What can hang from each mark
k519: k625 k911 k913
k625: k519 k913
k976: k459 k913
k911: k519 k913
k459: k913 k976
k913: k135 k459 k519 k625

Known rows, with every way that one mark hangs from another
k976{k459{k913}}: [-0.04 -1.79  0.07  1.13  0.75  0.15 -2.06 -0.50 -1.73  3.59  0.77 -2.60
 -1.02 -0.03 -0.47 -0.44  0.62 -1.11 -1.95  2.59 -0.10  0.26 -0.01 -1.84]
k976{k459{k913{k135}}}: [-0.92 -1.80 -0.39  1.40  1.36  0.56 -1.88 -0.28 -1.69  3.15  0.46 -2.76
 -1.17 -0.04  0.20  0.87  0.12  0.07 -1.79  3.24  0.38  0.45  0.52 -2.22]
k911{k519 k913{k459{k976} k625}}: [-1.77 -2.12  3.27  1.93 -0.96  0.75 -0.73 -1.58 -0.95  1.88  1.47  1.97
  0.38 -0.44 -0.22  0.69  3.46 -1.38 -2.67  3.45 -1.57  1.82 -0.29 -0.52]
k976{k459}: [-0.10 -1.81  0.59  0.23 -0.43  0.57 -1.94 -1.02 -0.51  2.35  1.18 -3.29
 -0.98 -0.30 -0.94 -0.52  0.57 -1.52 -1.93  2.53 -0.44  0.32 -0.03 -0.91]
k459{k913{k135 k625{k519}} k976}: [-2.14 -1.78  1.50  1.04  2.52  1.71  0.88 -1.17 -3.09  0.70 -0.74 -1.16
 -0.19  0.50  0.59 -0.44  1.65  0.73 -0.21  2.99  0.14  1.35  1.13 -2.27]
k913{k135 k459}: [-2.32 -1.78  1.24  0.94 -1.48  1.75 -1.94 -3.32 -0.54  2.30  0.78 -4.28
  0.13 -0.26  0.42  2.55  0.26 -0.13 -2.20  3.40  0.12  1.09  1.30 -1.37]
k911{k519 k913{k135 k625}}: [-1.95 -2.19  1.41  2.49  0.23  2.14 -2.31 -2.08 -0.04  3.76  1.74  1.89
  0.17 -0.56 -3.63  0.15  3.04 -0.55 -1.77  4.02 -1.30  1.84 -0.53 -0.65]
k911{k519 k913}: [-0.44 -2.07  2.08  2.02 -0.31  1.68 -2.93 -2.43 -0.10  4.49  2.24  1.88
  0.43 -0.73 -2.52 -2.15  3.17 -1.54 -2.04  2.39 -2.20  0.97 -0.53  0.19]
k459{k976{k913{k519{k911}}}}: [ 0.23 -1.93  1.77 -0.08  0.91  0.46 -0.02 -0.55 -1.80 -0.87 -0.30 -4.18
 -0.31 -0.91  1.48 -0.04  2.99 -2.07  0.03  3.75 -0.33 -0.20  1.20 -0.95]
k625{k519 k913{k135 k459}}: [-2.54 -1.90  2.69  0.78 -2.42  1.58  1.38  0.60 -0.76  1.39 -1.29 -2.76
  0.65  0.40  2.93 -0.20  1.87  1.02 -0.01  1.64 -1.40  2.83  1.61 -0.89]
k625{k519 k913}: [-0.85 -1.81  2.67  0.19 -1.47  1.87  0.93  0.13 -0.86  2.16 -0.73 -1.90
  0.58  0.12  0.00 -2.60  2.57 -0.41  0.57  0.83 -2.25  1.77  0.69  0.15]
k625{k913{k135}}: [-1.50 -1.58  1.46  0.59 -0.25  2.59 -0.14 -1.25 -0.74  2.23 -0.03 -3.32
  0.24 -0.82 -0.99  3.05  1.35  0.21 -0.65  3.27 -1.00  1.36  0.85 -0.21]
k459{k913 k976}: [-0.42 -1.51  1.61  0.64  2.26  1.49 -0.87 -2.64 -3.09  1.95  0.60 -1.92
 -0.07 -0.38  0.32  0.75  1.14 -0.80 -1.61  2.72 -0.30 -0.37  0.84 -1.16]
k459{k913{k135}}: [-1.32 -1.66  0.12  1.61  1.56  2.07 -2.45 -3.11 -1.95  4.03  0.66 -2.76
 -0.11 -0.27 -1.51  1.25  0.60  0.07 -1.43  3.29  0.17  0.13  0.84 -1.79]
k976{k459 k913{k135 k625{k519}}}: [-2.11 -2.33 -0.39  0.37 -0.23 -1.45  0.48  3.58 -0.76  0.30 -1.41 -3.70
 -0.89  0.06 -0.04 -1.98  1.84  0.14  0.26  3.02  0.28  2.42  0.22 -1.99]
k519{k625}: [-1.09 -1.82  0.88  1.09 -0.38  2.55 -1.69 -3.98  0.01  2.69  1.54 -3.14
 -0.50 -0.92 -4.72 -0.43  1.63 -1.61 -1.35  0.84 -1.31  0.99  1.93  0.74]
k459{k913}: [-0.39 -1.65  0.64  1.33  0.92  1.55 -2.58 -3.26 -2.00  4.40  0.90 -2.62
  0.02 -0.34 -2.39 -0.01  1.10 -1.22 -1.61  2.57 -0.33 -0.14  0.23 -1.30]
k625{k519{k911} k913{k135 k459}}: [-0.64 -2.02  2.70  1.06 -2.98  1.85  0.97  0.50 -0.63  1.05 -1.15 -2.27
  0.18  0.11  3.39  0.42  2.96  0.46  0.43  0.89 -1.75  1.46  1.87 -1.15]
k913{k519}: [-1.23 -1.82  1.72  0.58  0.08  2.21 -2.08 -3.71 -0.55  2.77  0.99 -4.20
 -0.12  0.05 -1.74 -1.33  1.49 -2.52 -0.77  4.29 -0.37  0.76  0.64 -0.81]
k911{k519{k913}}: [-1.46 -2.09  1.63  1.50  0.77  2.06 -3.14 -3.27  0.21  3.26  1.65  1.33
 -0.31  0.07 -1.90 -2.55  2.48 -0.91 -1.28  2.69 -1.99  0.19 -0.23 -0.03]
k625{k519{k911 k913}}: [-0.16 -2.24  1.82  1.30 -0.70  2.30 -2.11 -2.25  0.08  2.11  0.43 -1.22
 -0.58 -0.52  0.01 -4.28  3.27 -1.07  0.78  0.89 -2.23 -0.71  0.90  0.37]
k519{k625{k913{k135}} k911}: [ 0.05 -1.87  0.91  1.70 -0.99  3.45 -0.11 -1.78  0.06  1.57  0.35 -2.63
 -0.82 -1.41 -2.54  3.08  3.05 -0.41 -0.03  0.68 -1.96  0.75  2.74  0.69]

Rows
[-0.79 -2.11  1.99  1.90 -2.32  2.17 -1.50 -3.65  0.15  1.75  1.04 -4.15
 -0.92 -0.25 -0.47  0.36  2.89 -2.80 -0.90  2.12 -1.01  1.02  2.81 -0.71] : k913{k459 k519{k625 k911}}
[-0.92 -2.09 -0.43  0.15 -0.50 -1.68 -0.61  2.10 -0.77  1.11 -0.34 -4.37
 -0.88 -0.76 -2.36  0.11  1.79 -1.67 -0.94  3.67  0.25  1.34 -0.66 -1.33] : k976{k459 k913{k625}}
[-2.60 -1.81  3.48  0.23 -1.24  1.49  2.81  1.02 -1.65 -0.65 -1.54 -2.22
  0.56  0.32  5.12  0.51  1.94  1.36 -0.03  1.72 -1.33  2.62  2.07 -0.75] : k625{k519 k913{k135 k459{k976}}}
[-2.97 -2.12  0.08  0.76  0.69  0.44 -0.57 -0.50 -0.75  1.00 -0.71 -5.49
 -0.18 -0.46 -2.46  0.78  2.10 -1.21  0.20  6.04  0.84  2.11  0.52 -1.72] : k976{k913{k135 k519 k625}}
[-2.75 -1.80  1.56  1.57 -1.77  2.45  0.69 -1.35 -0.08  1.69 -0.01 -3.62
 -0.26 -0.88 -1.12  3.39  1.73  0.32 -1.10  1.57 -1.36  2.73  2.85  0.50] : k519{k625{k913{k135 k459}}}
[-1.71 -1.83  0.98  1.73  1.26  1.67 -1.67 -3.09 -1.94  3.74  0.44 -3.03
 -0.40  0.32 -3.33 -0.14  1.95 -2.30 -0.67  5.03  0.25  1.16  0.03 -2.11] : k459{k913{k519 k625}}
[-1.99 -2.20  1.25  2.96  0.41  2.59 -2.13 -2.31  0.51  3.73  2.12  2.01
 -0.17 -0.96 -3.42 -1.04  3.12 -0.04 -1.71  1.58 -2.19  2.19  1.51  0.72] : k911{k519{k625} k913{k135}}
[ 0.03 -2.16  1.64  2.84 -2.73  2.11 -2.08 -2.85  0.52  3.04  1.89 -1.95
 -0.61 -2.21 -2.29  1.32  3.58 -2.10 -1.65  0.51 -2.15  0.60  2.28  1.36] : k519{k625 k911{k913{k459}}}
[-1.94 -1.65  2.77  0.83 -1.32  1.93  1.72 -1.12 -0.93  0.29  0.03 -3.01
 -0.16 -0.99  0.08  2.77  2.23 -0.56 -1.29  1.01 -1.72  2.32  2.72  1.08] : k519{k625{k913{k459{k976}}}}
[-3.21 -1.97  2.50  0.46 -0.84  1.40  1.36 -1.30 -1.56 -0.84 -0.69 -2.61
  0.05  0.65  2.25  0.54  1.53  0.47 -0.83  3.10  0.01  2.15  1.53 -1.91] : k913{k135 k459{k976} k625{k519}}
[-0.82 -2.17  1.15  3.10 -2.08  2.53 -2.00 -2.66  0.51  2.75  1.64 -2.38
 -0.74 -2.22 -1.55  2.38  3.15 -0.82 -1.53  1.18 -1.67  0.91  2.82  0.94] : k519{k625 k911{k913{k135 k459}}}
[-1.89 -1.72 -0.06  1.78  1.54  2.01 -1.89 -3.02 -1.95  3.75  0.40 -2.67
 -0.28 -0.20 -3.55  2.28  1.01 -0.35 -1.23  4.21  0.56  0.79  0.27 -2.16] : k459{k913{k135 k625}}
[-1.63 -1.77  4.09 -0.05 -1.95  1.03  2.61  0.86 -1.70 -0.18 -1.24 -1.94
  0.65  0.29  4.34 -0.84  2.49  0.09 -0.21  1.01 -1.90  2.28  1.52 -0.21] : k625{k519 k913{k459{k976}}}
[-2.66 -1.95  1.06  0.45  2.03  1.00  1.02 -0.41 -1.45 -1.27 -0.54 -4.67
 -0.52 -0.88  0.65  0.35  2.06 -0.34 -0.02  3.71  0.06  1.99  2.79 -0.32] : k459{k976{k913{k135 k519{k625}}}}
[-1.53 -2.10  1.10  2.08 -1.05  2.42 -2.96 -3.31  0.33  1.86  0.86 -3.16
 -0.90 -1.29  1.22  2.55  2.05 -0.20 -1.00  3.41 -0.83 -0.68  1.51 -0.28] : k519{k911 k913{k135 k459}}
[ 0.03 -1.84  1.80  1.82  2.28  2.37 -0.30 -2.80 -2.45  1.02  0.49 -2.04
 -1.13 -0.30  0.28  0.13  3.00 -1.86 -0.32  2.30 -0.82  0.06  2.73 -1.15] : k459{k913{k519{k625 k911}} k976}
[-2.15 -1.77  3.16  0.30 -0.54  1.35 -0.11 -2.93 -1.54  0.17  0.44 -4.20
 -0.01  0.24  3.05  0.75  1.45 -1.92 -1.60  4.49 -0.05  1.13  1.54 -1.28] : k913{k459{k976} k519}
[-2.25 -2.24  0.75  2.87 -1.01  2.93 -2.25 -3.45  0.95  1.40  1.05 -2.89
 -1.51 -1.60 -0.57  2.24  2.69 -0.08 -0.77  1.65 -1.49  0.36  3.18  0.81] : k519{k625 k911 k913{k135 k459}}
[-3.40 -2.09  1.40  2.20 -1.06  2.08 -1.84 -3.51  0.75  2.23  1.21 -3.10
 -0.96 -1.33 -1.86  0.00  1.99 -0.79 -1.39  1.75 -1.64  1.32  2.34  1.62] : k519{k625 k913{k459}}
[-2.69 -1.92  1.18  0.05  1.95  0.57  0.92 -0.25 -1.85 -1.24 -0.87 -4.57
 -0.26 -0.56  0.20  1.57  2.05 -0.83  0.02  5.81  0.81  1.66  1.03 -1.54] : k459{k976{k913{k135 k519 k625}}}
[-2.36 -1.65  2.03  0.36 -0.25  1.69 -0.31 -2.76 -1.55 -0.02  0.46 -3.75
  0.07 -0.34  2.78  3.38  0.41  0.24 -2.25  3.55  0.26  0.86  1.80 -1.33] : k913{k135 k459{k976}}
[-3.82 -2.14  1.84  3.00 -1.07  2.22 -1.20 -2.22  0.37  2.87  1.22 -3.54
 -0.35 -1.38 -0.32  1.21  2.39 -0.89 -1.40  3.92 -0.87  2.97  2.60  0.57] : k911{k913{k135 k459 k519{k625}}}
[-2.07 -1.73  1.01  1.31 -0.30  3.10  0.38 -1.64 -0.11  1.97  0.28 -3.10
 -0.39 -1.08 -3.06  2.27  1.95  0.22 -0.46  1.48 -1.54  2.23  2.48  0.94] : k519{k625{k913{k135}}}
[ 0.10 -2.37 -0.08  1.13 -0.47 -0.78 -0.63  1.89 -0.11  0.46 -0.18 -4.53
 -1.79 -0.80 -0.43 -1.47  3.07 -2.27  0.10  2.29 -0.63  1.19  1.79 -0.86] : k976{k459 k913{k519{k625 k911}}}
[-1.18 -1.76  2.05  0.73  1.79  1.15  0.67 -1.42 -3.10  1.20 -0.39 -0.98
 -0.08  0.48 -0.19 -1.79  2.18 -0.70 -0.39  2.29 -0.43  0.82  0.54 -1.71] : k459{k913{k625{k519}} k976}
[-3.51 -1.97  0.47  1.60  1.15  2.70 -2.20 -3.40  0.17  2.20  0.80 -2.91
 -0.80 -1.14 -3.32  1.68  1.51 -0.06 -0.63  5.03 -0.35  0.67  0.30  0.21] : k519{k913{k135 k625}}
[-1.70 -1.75  1.82  1.53  2.77  2.08  0.11 -2.68 -2.54  1.23  0.42 -2.45
 -0.74 -0.09 -0.08 -0.50  2.02 -1.29 -0.67  2.87 -0.44  1.20  2.53 -0.79] : k459{k913{k519{k625}} k976}
[ 0.61 -1.85  1.06  1.88  0.90  1.97 -2.59 -3.30 -1.86  3.82  0.73 -2.73
 -0.54 -0.02 -0.92 -0.41  2.38 -2.38 -0.43  3.48 -0.45 -0.60  0.84 -2.01] : k459{k913{k519{k911}}}
[-3.34 -2.22  2.04  2.24 -2.06  1.38 -0.65 -0.98 -0.23  2.72  0.35 -1.79
  0.36 -0.84 -0.31 -0.24  2.52 -0.17 -1.02  3.31 -0.86  2.71  0.66 -0.33] : k911{k913{k135 k459 k625{k519}}}
[-0.05 -1.99 -0.03  1.87  1.28  0.97 -1.96 -0.26 -1.51  2.64  0.31 -2.94
 -1.65  0.30  1.57  0.42  1.39 -0.98 -0.81  4.02  0.30  0.09  1.00 -3.00] : k976{k459{k913{k135 k519{k911}}}}
[-1.28 -2.09  2.09  2.04 -0.60  2.40 -0.95 -3.19 -0.01 -0.10  1.08 -2.32
 -1.47 -1.65  0.79  1.54  3.26 -1.04 -0.92  1.08 -1.91 -0.22  3.07  1.30] : k519{k625 k911 k913{k459{k976}}}
[-0.72 -1.94  2.02  1.41 -0.46  2.38 -0.38 -1.67 -0.03  2.67  0.94  1.24
 -0.11  0.20 -3.39 -0.89  3.20 -0.88 -0.99  0.35 -2.62  2.22  1.33  0.29] : k911{k519{k625{k913}}}
[-3.66 -2.19  1.87  1.50 -0.87  1.69 -1.17 -1.68  0.02  1.72 -0.15 -2.41
 -0.18 -0.01  2.28 -2.71  1.65  0.77 -0.20  2.30 -1.19  1.44  1.53 -0.22] : k625{k519{k913{k135 k459}}}
[-3.73 -1.98  1.17  1.75 -0.35  2.02 -2.45 -3.18  0.18  2.19  0.76 -3.56
 -0.48 -1.01  0.72  1.84  0.98  0.37 -1.47  4.12 -0.53  0.71  1.20  0.03] : k519{k913{k135 k459}}
[-1.22 -1.88  2.47  0.94 -0.33  2.20 -0.45 -2.74 -1.33 -0.64  0.25 -4.07
 -0.50  0.03  4.49  2.83  1.93 -1.01 -0.96  4.61  0.24  0.40  2.41 -2.24] : k913{k135 k459{k976} k519{k911}}
[-1.83 -1.86  2.17  0.49 -0.80  2.37  1.09  0.36 -0.81  1.65 -1.00 -2.17
  0.47  0.12  0.83 -1.45  2.12  0.88  0.70  1.55 -1.73  2.12  1.23 -0.33] : k625{k519 k913{k135}}
